Each row was made from one small tree. Brackets hold a mark, then the marks that hang from it, in alphabetical order. Every link used is in the known rows. Write each row's tree.
(in the rows, 128 means zero)
Known rows:
{pesaf {kalu {ruza dopabe}} soti}: [123 119 145 198 103  85 118 100 121 166 108  95 128 113 134 180 126 130
 168 145 115  90 113]
{togu kalu}: [103  91 134 172 102  68 111 127 117 149 128  98 172 128 140 160 123 147
 163 118 128  79 146]
{ruza dopabe {kalu {pesaf gemikog soti} zenin}}: [ 97 104 129 169 105  59 105 152 144 123 119  88 155 113 171 145 162 146
 143 132 178  86 139]
{gemikog pesaf togu}: [112  88 161 151  91  66  93 121 106 143 123  97 152 120 153 166 129 139
 161 124 141  93 119]
{ruza dopabe {kalu {pesaf gemikog} zenin}}: [102  93 135 162 115  56  93 150 133 133 119  81 156 131 164 157 140 142
 142 116 173  96 147]
{dopabe {ruza {kalu pesaf}}}: [107  68 127 179 103  64  88 140 132 131 139 105 160 125 140 133 116 177
 115 100 137  97 139]
{zenin {kalu {ruza dopabe}} {soti pesaf}}: [146 109 139 166 114  54 110 111 112 163 121 106  85 130 104 177  90 132
 181 117 142  85 117]
{zomep {dopabe ruza}}: [ 99  89 116 189  73  62  84 112 102 140 148 122 152 104 134 170  90 177
 151 132 134  87 136]
{soti pesaf {zenin {kalu {ruza dopabe}}}}: [159  99 124 163 110  29 114  74 111 161 121 106  77 106 105 185  76 136
 177 125 139  78 122]
{gemikog {pesaf soti} {togu {kalu zenin}}}: [102 122 159 165 104  73 119 141 124 127 117  96 186 112 168 157 174 143
 157 142 158  79 137]
{kalu {ruza dopabe} {zenin soti}}: [100 118 147 200 119  71  97 138 127 132 108 104 137 123 128 188 153 141
 164 119 145  89 130]
{zenin {kalu {pesaf {gemikog togu}} ruza} soti}: [140 112 164 151 110  61 103 138 105 152 110  95 123 148 126 143 107 123
 172 125 144 106 114]
{gemikog {pesaf {kalu {ruza dopabe}} soti} togu}: [136 127 171 172  99  93 119  99 111 174 104  88 131 113 150 185 138 124
 168 146 128 102  99]
{togu {kalu ruza}}: [119 100 144 180 117  76 112 120 120 157 118 103 164 146 127 169 126 144
 166 117 113  84 143]
{gemikog pesaf}: [108  75 150 156  90  59  94 130 117 132 138 107 145 134 155 156 134 141
 159 128 145  83 122]
{zenin {kalu ruza} {soti {pesaf {gemikog togu}}}}: [157 121 162 145 122  57 103 118 106 158  98 110  95 135 105 171  77 112
 186 137 141 103 116]
{togu {kalu pesaf}}: [104  85 136 160  96  65 115 140 119 149 139  85 183 147 154 139 135 153
 163 111 138  83 145]
{kalu {pesaf {gemikog togu} soti} ruza zenin}: [113 122 159 177 111  70 100 141 125 126  94  96 163 132 156 151 162 130
 166 152 149  95 129]
{zomep {dopabe {ruza {kalu pesaf zenin}}}}: [ 95  92 121 181 101  54  83 138 127 115 153 106 178 124 142 146 121 186
 122 116 159  91 155]
{gemikog {togu kalu}}: [107 104 145 167 102  76 111 119 105 161 113  88 180 114 140 170 117 145
 166 114 124  90 142]
{togu {kalu {pesaf gemikog soti}}}: [105 100 134 156  86  68 123 151 130 142 129  95 174 134 171 129 149 144
 169 145 155  82 136]
{ruza dopabe}: [ 99  85 126 181  87  64  96 115 109 155 124  93 138 106 145 179 118 147
 164 116 137  82 129]
{pesaf {soti {zenin kalu}}}: [120  92 117 174  86  27 116  95 122 119 135 116 114  76 124 141 111 145
 158 143 144  64 117]
{togu {kalu pesaf {ruza dopabe} {zenin soti}}}: [105 124 148 184 121  77 121 157 131 146 121  85 171 151 145 167 171 151
 166 107 154  91 144]

Which tree is each row?
[122 132 146 179 132  73 121 138 132 152 108 100 143 138 125 193 139 141
 180 120 152  88 146]	{togu {kalu {ruza dopabe} {zenin {soti pesaf}}}}
[129 112 146 163  91  56 112 110 129 136 103 102 138 104 146 152 139 140
 173 149 147  99 114]	{kalu {pesaf {gemikog togu} {soti zenin}} ruza}
[170 110 148 143 117  33 106  80 105 157  98 110  88 111 106 179  60 116
 182 145 138  97 122]	{soti {pesaf {gemikog togu}} {zenin {kalu ruza}}}
[141  96 124 179 104  37 110  80 108 156 123 103  94  99 112 180  93 140
 164 119 132  78 120]	{soti {zenin {kalu {ruza dopabe}}}}
[110  98 131 186  87  73 111 122 125 150 125  92 138 125 151 155 156 153
 168 125 138  81 118]	{kalu {pesaf soti} {ruza dopabe}}
[136 104 144 159 102  57 108 140 110 160 124  95 104 148 135 152 113 127
 173 121 156  97 114]	{zenin {kalu {pesaf gemikog} {ruza dopabe}} soti}
[146 121 169 169 141  63  99 119 125 145  90 104 128 159 126 186  97 101
 176 166 131 102 137]	{soti {pesaf gemikog {kalu ruza zenin}}}
[146 102 147 146 104  41 111  95 127 149 109 104 111 113 131 177  71 114
 180 164 143 102 124]	{soti {pesaf gemikog kalu} zenin}
[134  88 135 171 103  53 106 112 101 165 132  85 118 145 130 154 110 140
 163 108 133  82 123]	{zenin {kalu pesaf {ruza dopabe}}}
[107  93 101 175  71  44 105 109 141 116 162 120 152  78 139 135 121 200
 129 130 162  86 131]	{zomep {dopabe {ruza {kalu {pesaf {soti zenin}}}}}}
[138 123 156 185 134  68 106 103 119 160  99  90 125 140 123 201 105 118
 174 142 128  95 135]	{soti {pesaf {kalu {ruza dopabe} zenin}}}
[133 113 160 176  98  83 119 108 123 162 119  98 124 127 151 176 143 127
 166 150 132  91 103]	{gemikog {pesaf {kalu {ruza dopabe}} soti}}
[103  87 115 181  90  63  83 113 119 137 149 120 154 103 126 163  89 184
 129 115 137  92 143]	{zomep {dopabe {ruza kalu}}}
[111 106 151 181 127  67 111 145 128 135 121  89 188 167 143 151 159 147
 159 118 135  83 155]	{togu {kalu pesaf ruza zenin}}
[134 113 161 149 109  66 107 132 128 150 109 105 119 136 130 169  86 110
 184 156 146 108 118]	{zenin {soti {pesaf gemikog kalu}}}
[106 118 157 180 128  72 116 164 138 126 123  96 183 164 137 148 170 148
 163 114 146  88 146]	{togu {kalu pesaf ruza {zenin soti}}}
[ 91 109 148 171 112  65 116 171 135 119 133  90 192 146 151 139 166 151
 160 116 161  85 149]	{togu {kalu pesaf {zenin soti}}}
[104  81 116 169  85  60  87 126 121 136 160 107 165 123 138 142 102 191
 129 109 148  95 142]	{zomep {dopabe {ruza {kalu pesaf}}}}
[117 105 140 174 130  58  86 160 148 112 110 129 132 118 129 162 107 149
 132 132 168 105 144]	{dopabe {ruza {kalu {zenin {soti {pesaf gemikog}}}}}}
[141 109 161 169 100  60 123  95 139 133 122 115 123 114 137 161 140 130
 161 161 132  90 103]	{gemikog {pesaf {kalu ruza} {soti zenin}}}
[125 104 126 172  82  52 117 113 134 144 117 102 119 104 156 161 145 144
 174 147 159  90 114]	{kalu {pesaf gemikog {soti zenin}} {ruza dopabe}}
